What can hang from each mark
q864: q375
q591: q835
q874: q497
q497: q869
q869: q497 q979
q47: q869
q383: q35
q835: q591
q35: q591
q407: q979
q979: q35 q407 q864

Each row was made from one small tree. Brackets hold a mark, then the marks that hang from it, in the order of their numbers. Every link used is in the known rows. Write each row's tree.
Known rows
(q979 (q35 (q591 q835)) q407 q864): [ 0.65  0.70  0.92  1.15 -3.28  1.21  1.79 -1.61  1.46  0.08 -1.05 -0.12
 -2.77 -0.39  1.54 -1.03  4.01  1.63  4.63  1.94 -0.33  3.34 -1.82  4.39
  0.29 -0.59 -1.62 -1.15 -2.00  2.73]
(q869 q979): [ 0.87  1.01  1.28 -0.72 -2.35 -1.49  0.74  1.07 -0.93 -1.48 -1.42  2.84
 -1.27  1.61 -0.24 -3.76  0.70 -0.47 -3.41  1.85 -0.23  1.12 -3.26 -0.15
  0.61 -2.70 -0.64 -1.71 -1.80 -0.43]
(q497 (q869 (q979 (q35 q591) q407 (q864 q375)))): [ 0.85  1.42  2.11  0.08 -2.79 -2.27  2.12  1.10  0.31 -0.12  0.10  1.34
 -4.82  0.89  0.96 -6.86  2.74  2.74  3.31  0.51 -1.48  0.34 -6.68  3.71
 -1.10 -2.46 -1.41 -2.99 -0.06  6.01]
(q979 q35): [ 1.38  0.73  1.21 -0.16 -0.44 -2.11  1.06 -0.59  0.59  0.27 -1.16  0.54
 -0.41  0.59  1.22 -3.47  1.58 -0.91 -2.83  2.63  2.01  1.29 -2.69  0.46
  0.38 -0.41 -1.48 -2.52 -0.37 -0.88]
(q47 (q869 q497 (q979 (q35 q591) q407 (q864 q375)))): [ 0.10  1.65  3.08  0.15 -3.22 -4.71  1.72  3.27  0.19 -0.60 -0.26 -1.05
 -7.77  1.01  0.09 -3.35  3.01  3.06  4.40 -0.68 -1.13  0.81 -6.46  2.47
 -0.78 -5.83 -3.43 -5.29  1.06  4.34]
(q979 q407): [ 1.44  1.57  0.90  0.89 -2.72 -1.74  1.00 -0.10  0.26 -0.87 -0.38  2.10
 -1.09  1.45  0.69 -1.52  0.82  0.24 -0.32  3.33 -0.92  0.16 -2.17  0.51
  0.55 -1.95 -0.22 -0.32 -1.83  0.49]
(q979 (q35 q591) q407 q864): [ 0.60  1.52  1.10  0.79 -2.34 -1.12  1.81 -0.94  1.53 -0.21 -0.58 -0.07
 -3.94  0.11  1.78 -2.33  3.03  1.63  3.36  2.71  0.53  2.29 -3.04  3.37
 -0.51 -0.19 -1.26 -2.30 -0.75  3.31]
(q874 (q497 (q869 (q979 q864)))): [ 1.79  0.66  2.68  0.10 -0.60 -2.20  0.59  2.60 -1.53 -2.05 -0.27  4.69
 -0.13  2.19  1.08 -6.88  0.82  0.83 -1.29  0.66 -0.28  0.31 -6.47 -0.18
  0.72 -5.16  0.14 -1.08  0.00  0.60]
(q869 q497 (q979 q407 (q864 q375))): [ 1.42  2.28  2.25 -0.42 -3.19 -4.21  1.53  2.97 -0.49 -1.28  1.18 -0.15
 -6.88  1.81  0.61 -2.58  1.18  2.76  0.92  1.32 -2.99 -0.09 -5.94  1.04
 -0.75 -3.82 -1.27 -1.35  0.11  3.32]
(q979 q35 q407 q864): [ 1.65  1.51  1.37  0.19 -2.20 -3.20  1.60  0.26  0.99 -0.08  0.68 -0.25
 -4.11  0.65  2.11 -2.03  2.06  1.31  0.43  3.53  0.31  0.53 -4.15  2.26
 -0.17 -0.45 -1.07 -2.15 -0.45  2.49]
(q407 (q979 (q35 (q591 q835)) q864)): [ 0.18  1.07  0.88  1.31 -2.41  1.69  0.58 -2.10  1.73  0.72 -0.52 -1.09
 -1.00  0.01  1.12 -1.18  4.29  1.31  2.84  1.44  1.20  4.62 -0.88  4.24
  0.24  1.00 -1.80 -1.37 -1.67  1.60]
(q835 q591): [ 2.20 -0.25  0.85  1.20 -1.86  1.64  0.69 -0.59 -0.36 -0.35 -1.21  2.62
  0.89  0.96  0.48 -0.91  1.72 -1.09 -0.74  1.61 -0.35  1.71 -0.51  0.16
  1.32 -1.73 -0.82  0.91 -2.55 -2.43]
(q869 q497 (q979 (q35 q591) q407 (q864 q375))): [ 0.65  2.23  2.00 -0.47 -2.76 -3.66  2.32  1.59  0.48 -0.38 -0.25 -1.55
 -7.09  0.70  1.09 -4.15  2.94  2.94  3.55  0.56 -1.13  1.74 -5.89  2.85
 -1.32 -3.06 -2.31 -3.50  0.61  4.93]
(q383 (q35 (q591 q835))): [ 0.03  0.46  1.08  2.77 -1.96  4.61  0.88 -2.76  0.54  0.34 -3.25  4.45
  1.29 -0.20 -1.23 -2.09  2.64 -0.39  4.22  1.34  1.13  5.22  1.97  1.56
  0.18 -0.62 -1.45 -0.36 -2.59 -0.62]
(q869 q497 (q979 q407 q864)): [ 1.37  2.33  1.96 -0.41 -3.35 -4.74  1.17  2.88 -0.56 -2.32  0.12  0.72
 -5.23  1.96  0.95 -2.26  1.44  1.82  0.51  1.97 -1.58  0.54 -5.31  0.32
  0.24 -5.06 -0.95 -1.62 -0.62  2.00]
(q47 (q869 q497 (q979 q407 q864))): [ 0.80  1.85  3.06  0.05 -3.70 -5.98  0.63  4.67 -0.89 -2.45  0.16  1.20
 -6.12  2.28 -0.04 -1.32  1.38  1.96  1.22  0.67 -1.80 -0.64 -6.03 -0.06
  0.85 -7.89 -2.05 -3.45 -0.25  1.66]
(q874 (q497 (q869 (q979 (q35 q591) q407 (q864 q375))))): [ 1.42  1.28  2.34  0.74 -1.63 -2.25  2.22  1.56 -0.28 -0.30 -0.11  2.67
 -3.03  1.14  1.55 -8.36  2.63  3.01  4.03  0.13 -1.03  0.34 -7.50  3.21
 -0.85 -3.94 -0.81 -2.79  0.75  5.33]
(q497 (q869 (q979 (q35 q591) q407))): [ 0.96  1.36  1.40  0.11 -2.85 -2.66  1.82  0.46  0.01 -1.09 -2.25  2.81
 -0.49  1.19  0.88 -7.68  2.79  0.52  1.73  0.97  0.40  0.46 -4.90  1.88
  0.36 -4.50 -1.00 -3.56 -1.27  3.47]

Write each row's tree
[ 1.72  2.35  2.19 -0.88 -2.59 -5.69  2.17  2.87 -0.02 -0.28  0.89 -1.68
 -7.20  1.14  1.32 -3.87  2.11  2.58  0.65  1.42 -1.33  0.18 -6.85  1.84
 -1.05 -3.18 -2.17 -3.31  0.94  3.95]	(q869 q497 (q979 q35 q407 (q864 q375)))
[ 1.30  1.52  2.33 -1.42 -1.10 -5.17  1.25  2.48 -0.24 -1.12 -0.66 -0.81
 -4.37  1.12  1.40 -4.03  2.07  0.74 -2.23  1.29  1.36  1.87 -5.81  0.18
  0.02 -3.44 -2.25 -3.97  0.86  0.69]	(q869 q497 (q979 q35 q864))
[ 0.14  0.99  1.06  1.31 -2.18  2.07  0.98 -2.05  1.82  1.78  0.53 -1.85
 -2.66 -0.16  0.96 -1.56  4.05  2.25  3.60  0.87 -0.09  4.01 -1.42  4.93
 -0.75  2.16 -2.11 -1.18 -1.00  2.89]	(q407 (q979 (q35 (q591 q835)) (q864 q375)))
[ 0.90  0.52  1.93  0.35 -3.64  0.16  2.21  0.45  0.24  0.17 -0.48  1.23
 -3.59  0.34  1.04 -5.64  3.81  2.68  4.58 -0.31 -2.30  1.47 -5.49  4.72
 -0.30 -2.72 -1.79 -1.93 -1.31  5.48]	(q497 (q869 (q979 (q35 (q591 q835)) q407 (q864 q375))))
[ 1.73  1.46  1.57  0.21 -2.01 -2.78  1.97  0.33  1.01  1.01  1.71 -1.04
 -5.88  0.43  1.79 -2.37  1.79  2.30  0.97  3.01 -1.07 -0.04 -4.78  3.00
 -1.20  0.84 -1.45 -1.83  0.27  3.74]	(q979 q35 q407 (q864 q375))
[ 0.86  0.60  0.40  1.28 -3.23  1.26  1.82 -2.19  1.24  0.21 -2.33  0.79
  0.03 -0.19  0.91 -1.79  3.77  0.38  3.64  1.79  0.14  2.91 -0.83  3.39
  0.82 -1.57 -1.64 -1.46 -2.47  1.48]	(q979 (q35 (q591 q835)) q407)
[ 0.26  0.71  1.51  0.15 -0.60  0.05  1.23 -1.26  1.33  0.00 -1.12  0.14
 -2.80 -0.06  1.54 -2.85  2.69  0.60  1.33  1.99  1.81  3.45 -2.63  2.47
 -0.35  0.60 -1.67 -2.52 -0.16  1.25]	(q979 (q35 q591) q864)
[ 0.89  1.36  1.88  0.03 -2.96 -2.81  1.73  0.97  0.28 -1.25 -0.96  1.98
 -3.08  1.01  1.59 -6.70  2.93  1.74  2.79  1.04 -0.23  0.76 -6.13  2.92
 -0.11 -3.53 -1.11 -3.34 -0.76  4.78]	(q497 (q869 (q979 (q35 q591) q407 q864)))
[ 1.62  0.57  2.01 -0.91 -1.03 -3.73  1.16  1.43 -0.66 -0.79 -1.64  2.77
  0.40  1.45  0.69 -7.54  1.57 -0.83 -3.33  1.00  1.29 -0.02 -5.64  0.07
  0.80 -3.81 -1.24 -3.59 -0.43  0.66]	(q497 (q869 (q979 q35)))
[ 1.25  0.77  2.41 -0.65 -1.72 -2.24  0.44  2.15 -0.92 -1.83 -0.07  3.60
 -1.90  1.89  0.83 -5.37  0.92  0.58 -2.02  1.07 -0.87  0.25 -5.88  0.31
  0.56 -3.57 -0.46 -1.37 -0.79  1.35]	(q497 (q869 (q979 q864)))
[ 2.02  1.31  1.67 -0.41 -2.75 -4.88  1.66  1.73 -0.53 -0.92 -1.05  2.68
 -0.77  1.74  1.03 -7.10  1.77  0.23 -1.26  1.74 -0.02 -1.29 -6.05  0.85
  0.74 -4.61 -0.88 -3.44 -0.94  2.52]	(q497 (q869 (q979 q35 q407)))
[ 1.72  1.40  1.62  0.09 -3.30 -3.34  0.99  1.93 -0.99 -1.90 -0.83  4.34
 -0.42  2.35  0.43 -5.74  0.91  0.38 -0.89  1.66 -1.63 -1.28 -5.15  0.15
  0.91 -5.26  0.06 -1.34 -1.83  1.95]	(q497 (q869 (q979 q407)))
[ 0.77  1.49  1.09  0.25 -3.72 -1.64  1.98  0.27  0.15 -1.02 -3.11  0.05
 -1.50  0.51  0.39 -3.41  3.92  0.76  3.07  0.28 -0.09  2.91 -2.95  2.17
  0.90 -5.67 -2.38 -2.95 -1.70  1.68]	(q869 q497 (q979 (q35 (q591 q835)) q407))
[ 0.60  1.40  1.40  0.74 -2.10 -0.53  2.10 -0.87  1.57  0.88  0.45 -0.67
 -5.49  0.01  1.50 -2.64  2.76  2.61  4.06  2.12 -0.88  1.85 -3.68  4.06
 -1.47  0.96 -1.65 -1.94 -0.02  4.72]	(q979 (q35 q591) q407 (q864 q375))
[ 0.22  1.81  0.66  0.99 -1.39 -0.77  0.44 -2.03  1.60  0.55 -1.22 -0.16
  0.27  0.70  0.68 -3.40  3.04  0.05  0.68  2.14  2.52  3.07 -1.06  2.17
 -0.07  0.45 -1.37 -2.64 -0.91  0.86]	(q407 (q979 (q35 q591)))
[ 1.56  1.51  2.36 -0.07 -3.18 -2.88  1.34  2.44 -0.74 -1.00  1.54  2.50
 -4.67  1.98  0.87 -5.34  1.01  2.54  0.70  1.17 -3.37 -1.47 -6.76  1.89
 -0.55 -3.11 -0.34 -0.83 -0.78  4.59]	(q497 (q869 (q979 q407 (q864 q375))))
[ 0.54 -0.13  2.00 -0.22 -2.17  0.78  1.24  0.09  0.00 -0.75 -2.00  2.22
 -0.78  0.28  1.10 -5.55  3.76  0.73  1.93 -0.48  0.22  3.03 -4.52  3.18
  0.79 -3.15 -1.86 -2.51 -1.40  2.18]	(q497 (q869 (q979 (q35 (q591 q835)) q864)))
[ 0.58  0.68  2.44 -0.57 -1.02 -1.09  1.62  0.87  0.17  0.04 -0.49  1.58
 -3.59  0.64  0.98 -7.29  2.46  1.67  1.12 -0.19 -0.23  1.51 -6.25  2.84
 -1.02 -1.47 -1.85 -3.28  0.52  4.13]	(q497 (q869 (q979 (q35 q591) (q864 q375))))
[ 1.24  0.71  2.66 -0.61 -1.49 -1.68  0.80  2.18 -0.86 -0.77  1.01  2.74
 -3.62  1.76  0.55 -5.98  0.70  1.52 -1.29  0.44 -2.19 -0.23 -6.44  1.09
 -0.46 -2.40 -0.74 -1.10 -0.15  2.56]	(q497 (q869 (q979 (q864 q375))))
[ 0.68 -0.26  2.25 -0.23 -1.88  1.36  1.69  0.08  0.08  0.35 -1.05  1.49
 -2.47  0.12  0.72 -6.19  3.54  1.60  2.43 -1.07 -1.10  2.47 -5.04  3.91
 -0.22 -1.96 -2.10 -2.27 -0.77  3.50]	(q497 (q869 (q979 (q35 (q591 q835)) (q864 q375))))
[ 1.38  1.72  1.66 -0.67 -3.47 -3.63  2.21  1.89 -0.05  0.21  1.21 -0.68
 -7.04  0.79  1.19 -3.95  1.88  2.56 -0.06  2.22 -1.69 -0.09 -6.34  3.12
 -1.07 -0.60 -1.41 -2.99 -0.48  4.82]	(q869 (q979 q35 q407 (q864 q375)))
[ 1.54  0.57  2.74 -1.09 -0.98 -3.32  1.46  2.16 -0.44  0.19  0.70  1.31
 -3.90  1.13  1.29 -7.10  1.57  1.38 -1.65  0.54 -0.50 -0.25 -7.37  1.82
 -0.69 -1.73 -1.59 -3.17  0.72  3.25]	(q497 (q869 (q979 q35 (q864 q375))))
